What can hang from each mark
M: R W Y
A: P W
Z: P W
Y: M
W: A K M Z
U: P
P: A
K: P
X: P
E: R

Known rows, with every way that one mark hangs from another
W[A K M[Y] Z[P]]: [-0.23 -2.73 -3.34  2.83  2.32 -1.31  5.49  0.83 -0.45 -3.32 -1.65 -2.59
 -4.57  2.42  1.91  3.69 -2.14 -0.57  4.14  3.38 -3.02 -0.43  3.58]
Y[M[W]]: [ 0.54 -1.30  5.50  1.00  1.62 -4.70  0.83 -0.52 -1.09  1.35 -1.15  0.30
  0.54  2.76 -2.30  0.16  1.65  2.20  0.32  3.67 -0.03 -0.76 -2.24]
Y[M[R W[A[P] Z]]]: [-1.04 -2.33  1.53  1.71 -0.07 -2.46  2.18 -0.99 -4.59 -0.72 -3.36 -0.52
 -1.48  2.64  0.38  3.13  1.05 -2.46 -0.08  2.16  0.03  1.93  1.14]
M[R W[A[P] Z] Y]: [-1.46 -2.90 -0.45  2.18  1.41 -2.92  2.57 -1.39 -5.19 -3.30 -5.56  0.33
 -1.45  3.13 -1.21  5.94 -1.65 -2.39 -0.65  2.00 -0.84  2.07  1.31]
K[P[A[W[M[Y]]]]]: [ 1.66 -4.58  1.61 -0.12 -1.77 -1.74 -0.44  0.85 -1.58  0.57 -0.97  0.55
  0.23  5.47 -1.60  3.28  0.07  1.45  1.90  0.25 -1.91  0.55 -2.92]
Z[P W[K]]: [ 0.76 -0.78  2.83  2.22  3.45 -5.19  6.05  2.79  1.33  0.81  1.53 -1.32
 -3.69  2.92 -1.32  2.32  0.54  1.87 -1.75  3.55 -1.42 -3.66  1.09]
Z[P[A] W[K M[R]]]: [ 0.38 -3.60  0.15  1.14  1.76 -3.63  5.33  2.51 -0.30  0.08  0.47 -1.66
 -5.69  3.33 -0.97  2.13  0.85  0.03 -0.43  1.65 -0.70 -2.98  1.69]
Y[M[R W[K Z]]]: [ 0.19 -1.92  1.77  1.03  1.36 -5.00  2.21 -0.12 -1.41 -0.42 -2.71 -1.22
 -3.34  0.16  1.00  0.82  0.45 -0.48  1.42  3.58  0.61 -0.24  1.10]
E[R]: [-0.11 -1.30  3.42  0.51  5.02 -3.47  0.54 -0.25 -0.46  0.98 -0.45  0.05
 -0.95  2.74 -2.17 -0.74  0.84  3.00  2.05  3.57 -1.52 -1.18 -1.62]
Z[P[A] W]: [ 0.59 -1.69  3.03  1.30  2.81 -2.30  3.81  2.07 -0.41  0.59  1.68 -1.06
 -1.66  4.82 -2.71  2.16  1.86  2.30 -2.55  2.03 -1.98 -1.74 -1.82]
W[A M Z[P]]: [-0.23 -1.97 -0.43  2.36  1.57  0.58  3.69  0.38 -0.26 -1.49  0.33 -2.73
 -3.26  3.61  0.71  2.00  0.47  0.24  3.93  3.13 -3.43 -0.62  2.50]
P[A[W[K Z]]]: [ 1.55 -4.10 -0.57 -0.31  1.23 -0.83  3.02  1.05  0.22  0.18  0.12 -0.04
 -3.44  2.20  1.73  1.84 -1.07  0.79  1.35  1.29 -1.92  0.57 -1.06]
M[W[A]]: [-0.19 -2.30  2.54  1.30  2.30 -2.79  2.87 -0.54 -1.89 -0.36 -1.12  0.10
 -0.93  2.92 -2.64  1.61  1.29  1.23  0.00  3.61 -1.12 -0.79 -0.92]
Z[P]: [ 0.48 -0.62  3.89  2.00  2.98 -3.20  2.46  0.11  0.79  0.45  0.38 -1.06
 -1.44  4.21 -2.67  1.13  1.06  2.89 -0.31  4.02 -1.93 -2.27 -1.08]
W[K M[Y] Z]: [ 0.34 -3.23 -1.53  1.38  2.91 -2.35  3.66 -0.61  0.81 -2.72 -2.83 -1.59
 -3.12  1.67  0.95  1.94 -3.40 -0.14  5.15  2.89 -2.44 -0.73  2.21]
Z[P[A] W[K M]]: [ 1.30 -3.27  0.33  1.31  2.15 -2.74  6.02  2.81  0.41  0.26  1.94 -1.83
 -4.30  3.50 -0.60  1.93  0.48  1.60  0.01  1.54 -1.76 -2.91  1.04]
W[M Z[P]]: [ 0.51 -1.33  1.57  2.19  1.96 -0.80  2.47  0.30  0.72 -0.90  0.25 -2.61
 -2.52  3.48 -0.40  1.55 -0.04  1.53  3.42  2.86 -3.09 -1.21  1.57]
Z[W]: [ 0.32 -1.24  4.56  0.88  3.74 -3.68  3.23  0.56  0.97  1.05  0.28 -0.11
 -0.82  3.53 -2.88  0.94  1.01  0.85 -0.51  3.26 -1.72 -2.52 -0.79]
Z[W[M]]: [ 0.42 -2.13  3.75  0.64  3.00 -3.11  3.28  0.92  1.15  0.90  0.39 -0.26
 -1.33  3.61 -2.55  0.84  0.45  0.41  1.86  2.55 -2.24 -2.80  0.59]
M[W Y]: [-0.04 -1.96  3.67  1.37  2.99 -5.28  1.05 -0.79 -1.49 -1.33 -3.55  1.11
  0.59  3.25 -3.87  2.90 -0.97  2.31 -0.32  3.39 -0.76 -0.46 -1.97]
A[P W[Z]]: [ 0.96 -2.64  2.77  1.10  0.87 -1.88  1.67 -0.05 -0.72  0.80 -1.05  0.85
 -0.95  4.21 -0.25  4.01 -1.64 -0.21  0.24  0.93 -1.96  0.83 -0.37]
K[P[A[W[M]]]]: [ 2.49 -4.45  2.58 -0.47 -1.94 -0.91 -0.20  1.12 -0.81  2.18  1.42  0.03
 -0.47  5.28 -1.28  1.66  1.63  1.76  1.74  0.33 -1.93 -0.25 -2.93]
X[P[A[W[M[Y] Z]]]]: [-0.84 -4.08 -1.38 -0.17  1.03 -0.83 -1.21 -0.55 -0.80 -1.29 -3.90 -0.50
 -0.88  4.42 -0.12  3.57 -3.19  0.36  3.57  0.58 -4.02  1.86 -3.00]
U[P[A[W[K Z]]]]: [ 0.75 -4.73 -0.41 -0.77  1.73 -1.94  2.67  0.86 -0.76 -0.22 -0.37 -1.65
 -3.59  2.37  2.16  1.62 -1.58  2.98 -0.29 -0.48 -1.54  1.02 -1.50]
K[P[A[W]]]: [ 2.24 -3.33  3.35 -0.35 -1.08 -1.27 -0.05  1.10 -1.13  2.20  1.13  0.26
  0.04  5.06 -1.53  1.71  2.31  2.28 -0.62  0.97 -1.64 -0.06 -4.23]
X[P]: [-1.07 -0.85  3.01  0.50  3.96 -3.59  0.14 -1.70  1.05  0.49 -2.35 -1.52
 -0.37  3.73 -2.71  0.10 -0.18  2.05  0.76  4.09 -2.95 -1.77 -3.51]
W[A K M[R]]: [-0.34 -4.03 -1.20  0.55  2.04 -2.80  4.68 -0.51  0.01 -0.85 -1.66 -1.19
 -5.59  1.91  0.17  0.25 -0.01 -1.74  3.25  3.70 -0.87 -2.27  2.81]
U[P]: [-0.46 -2.26  3.64  0.22  3.88 -3.96  1.70 -1.23  0.08 -0.02 -1.22 -1.63
 -1.01  3.54 -2.18 -0.15 -0.05  3.99 -0.80  2.09 -1.34 -1.21 -1.92]

Rows
[ 0.79 -2.17  1.19  1.49  3.02 -3.53  3.52  0.05 -0.53 -1.29 -1.24 -1.12
 -2.58  0.68 -0.01  1.64 -1.09  1.49  1.26  3.16 -0.88 -0.91  0.67] -> M[W[K Z]]
[ 1.42 -1.65  1.16  2.10  1.44 -3.19  3.46  2.49  1.01  0.45  0.57 -0.93
 -4.05  2.84  1.43  3.31 -1.09  1.45  0.55  2.82 -1.81 -1.07  1.03] -> A[W[K Z[P]]]
[ 0.43 -4.41  2.85 -1.20  1.61 -2.72  0.57  0.31 -1.08  1.31 -0.53  0.00
 -1.20  4.56 -1.58  1.23 -0.10  4.10 -2.01 -0.17 -1.09  0.48 -3.93] -> U[P[A[W]]]
[-0.04 -2.58  0.31  1.21  2.59 -1.11  1.59 -1.44  0.35 -2.39 -2.86 -0.90
 -0.85  2.86 -0.73  2.00 -2.46  0.05  4.90  2.65 -3.07  0.06  0.88] -> W[M[Y] Z]
[ 2.37 -2.16  1.49  0.78 -0.49 -2.75  1.96  1.90  0.31  1.05  0.57 -1.23
 -2.27  2.37  1.94  2.56  0.19  0.79  1.53  2.26 -1.97 -0.34 -0.29] -> A[W[K[P] Z]]
[-0.33 -3.03  2.15 -0.71  1.72 -2.42 -0.76 -0.31 -0.17  1.72 -1.56  0.33
 -0.69  4.84 -1.93  1.55 -0.21  2.18 -0.47  1.66 -2.66 -0.19 -5.53] -> X[P[A[W]]]
[ 0.32 -4.41 -0.99  1.45  1.78 -2.08  6.25 -0.42 -0.69 -0.31 -0.83 -0.73
 -3.72  2.83  0.31  2.17 -1.19 -1.17  2.19  2.14 -1.59 -1.67  2.54] -> W[A[P] K M]
[ 0.61 -1.96  0.42  1.80  0.47 -5.26  1.52  0.17 -2.87 -2.57 -4.10 -1.61
 -1.99  1.52 -0.16  4.22 -0.69  0.07  0.46  2.90 -0.28  0.39  0.55] -> M[R W[K[P] Z] Y]
[ 1.00 -5.77 -1.38 -0.80  0.84 -1.36  2.72  1.13 -0.66 -0.41 -0.38 -1.89
 -4.21  2.59  2.32  1.62 -2.26  2.32  2.08 -1.18 -1.88  0.67 -0.05] -> U[P[A[W[K M Z]]]]
[ 1.11 -2.81  3.02  0.75  0.51 -1.96  1.43  1.61 -0.36  1.66  1.05  0.71
 -1.83  5.29 -1.99  2.44  1.02  3.13 -1.77  1.62 -1.50 -0.68 -3.10] -> Z[P[A[W]]]
[ 1.21 -3.03  0.37  0.99  0.59 -2.85  5.73  2.38 -0.26  0.64  1.62 -2.47
 -3.08  2.79  0.64  1.89  1.87 -0.98  2.12  2.64 -2.19 -2.69  2.21] -> Z[W[A K[P] M]]
[-0.68 -3.54  0.55  1.73  2.17 -2.81  5.09  0.29 -2.27 -1.11 -2.18  0.54
 -0.83  4.88 -1.99  4.92 -1.62 -2.46  0.44  1.33 -2.31 -0.41  1.71] -> Z[W[A[P] M[Y]]]
[ 0.12 -1.29  0.80  2.28  3.20 -3.87  7.18  2.80  0.13  0.20  1.44 -1.67
 -4.45  2.93 -0.21  2.73  1.08  0.42 -1.54  3.93 -1.75 -3.03  2.00] -> Z[P W[A K]]
[ 1.04 -4.42 -0.92  1.42  0.37 -3.28  3.51  0.62 -0.64 -1.12 -3.16  0.85
 -2.78  3.25  1.39  5.54 -4.72 -1.47  2.67  0.56 -1.78  0.54  2.09] -> A[P W[K M[Y] Z]]
[ 0.26 -3.75  0.23 -0.71  2.00 -3.40  1.41  0.51  0.43  1.35 -1.47 -0.26
 -2.76  3.53 -0.17  1.52 -1.09  1.86 -0.26  1.89 -2.03 -0.85 -4.11] -> X[P[A[W[K]]]]
[-0.76 -2.07  3.14  0.78  0.85 -4.21  1.22 -0.83 -2.80  0.62 -2.56  0.20
 -1.52  2.72 -1.45  0.70  2.59 -0.65  0.14  4.10  0.52  0.09 -0.59] -> Y[M[R W[A]]]
[ 0.77 -5.07  1.14 -0.36  0.56 -1.93  0.57  0.12 -0.75  0.03 -2.07  1.96
 -0.89  4.87 -1.89  2.78 -1.73  1.07  2.18  0.76 -1.96  0.24 -2.35] -> P[A[W[M[Y]]]]
[ 0.72 -2.20  1.89  1.08 -1.24 -5.20  2.52  0.68 -3.15  0.72 -1.30 -1.68
 -2.42  1.75  0.41  1.04  3.30 -0.76 -0.03  3.85  0.93 -0.67  0.03] -> Y[M[R W[A K[P]]]]
[ 1.30 -3.44 -1.00  1.24  0.35 -2.30  2.37  0.41 -3.16 -2.67 -2.03 -1.81
 -0.86  1.86  0.43  3.95 -0.59  1.84  0.51  1.30 -1.49  1.39 -1.90] -> M[W[K[P[A]] Z] Y]
[ 0.18 -4.12  1.46 -0.88  1.44 -0.77  0.58  0.21 -1.40 -0.06 -0.60 -1.04
 -1.63  3.82  0.46  1.80 -0.77  3.30 -0.59 -0.75 -2.08  1.82 -2.66] -> U[P[A[W[Z]]]]
[ 1.48 -3.54  2.61  0.92  1.22 -4.88  3.83  0.78  0.06  1.92 -0.83  1.70
 -2.49  3.54 -0.65  3.35 -1.92  0.37 -1.24  1.60 -0.38 -1.30 -0.33] -> A[P W[K]]
[ 0.96 -4.36 -0.29  0.90 -0.26 -3.16  3.03  0.65 -0.66  0.35 -2.38  0.45
 -4.83  2.59  1.35  3.92 -2.53 -2.42  1.98  0.72 -0.79 -0.30  3.11] -> A[P W[K M[R] Z]]
[-0.93 -1.87  1.69  1.02  0.62 -2.27  1.31 -0.77 -3.09 -0.69 -2.65 -1.10
 -1.89  1.69  0.47  1.23  1.85 -1.57  1.73  3.61 -0.49  1.30  0.53] -> Y[M[R W[A Z]]]
[ 0.30 -1.22  0.39  3.20  2.83 -4.85  3.94  1.30 -1.43 -2.92 -2.57 -1.26
 -2.39  1.93 -0.26  4.83 -2.08  2.17 -0.11  3.38 -1.25 -0.36  0.95] -> M[W[K Z[P]] Y]
[ 0.30 -4.00 -0.23  1.43  2.13 -3.07  7.45  1.51 -0.95  0.26  0.15 -0.74
 -3.84  3.14  0.04  3.34 -0.87 -2.25  0.68  1.73 -1.71 -2.17  3.41] -> Z[W[A[P] K M]]
[-0.30 -2.58 -1.10  2.55  2.64 -4.10  6.88  2.67 -0.32 -1.60 -0.50 -1.32
 -4.11  3.47 -0.26  4.18 -1.01 -0.65  0.92  3.18 -2.24 -2.39  3.21] -> Z[P W[A K M[Y]]]
[ 1.01 -1.87  1.10  1.01  1.38 -3.29  5.69  2.14 -0.33  0.76  1.66 -2.05
 -2.52  2.59  0.38  1.93  2.25 -0.32 -0.40  3.18 -1.85 -2.27  0.71] -> Z[W[A K[P]]]
[-0.46 -0.97  1.17  2.79  1.96 -1.41  3.39  0.96 -2.51 -1.58 -0.31 -1.85
 -1.99  3.04 -0.68  3.59  1.10  1.43  0.12  3.37 -2.07  0.11  0.68] -> M[W[A Z[P]]]
[-0.79 -4.00 -0.14  1.70  1.60 -1.84  3.64 -1.53 -2.02 -1.73 -3.23  0.37
 -0.90  4.67 -1.81  3.63 -1.96 -1.29  2.18  1.93 -2.19 -0.04  0.99] -> W[A[P] M[Y]]
[ 1.78 -2.89  1.63  0.23  1.26 -2.94  4.44  2.02 -0.33  0.89  2.04 -1.90
 -1.79  3.02 -0.40  1.41  2.25  1.35 -1.31  1.48 -1.46 -1.95 -1.64] -> Z[W[K[P[A]]]]
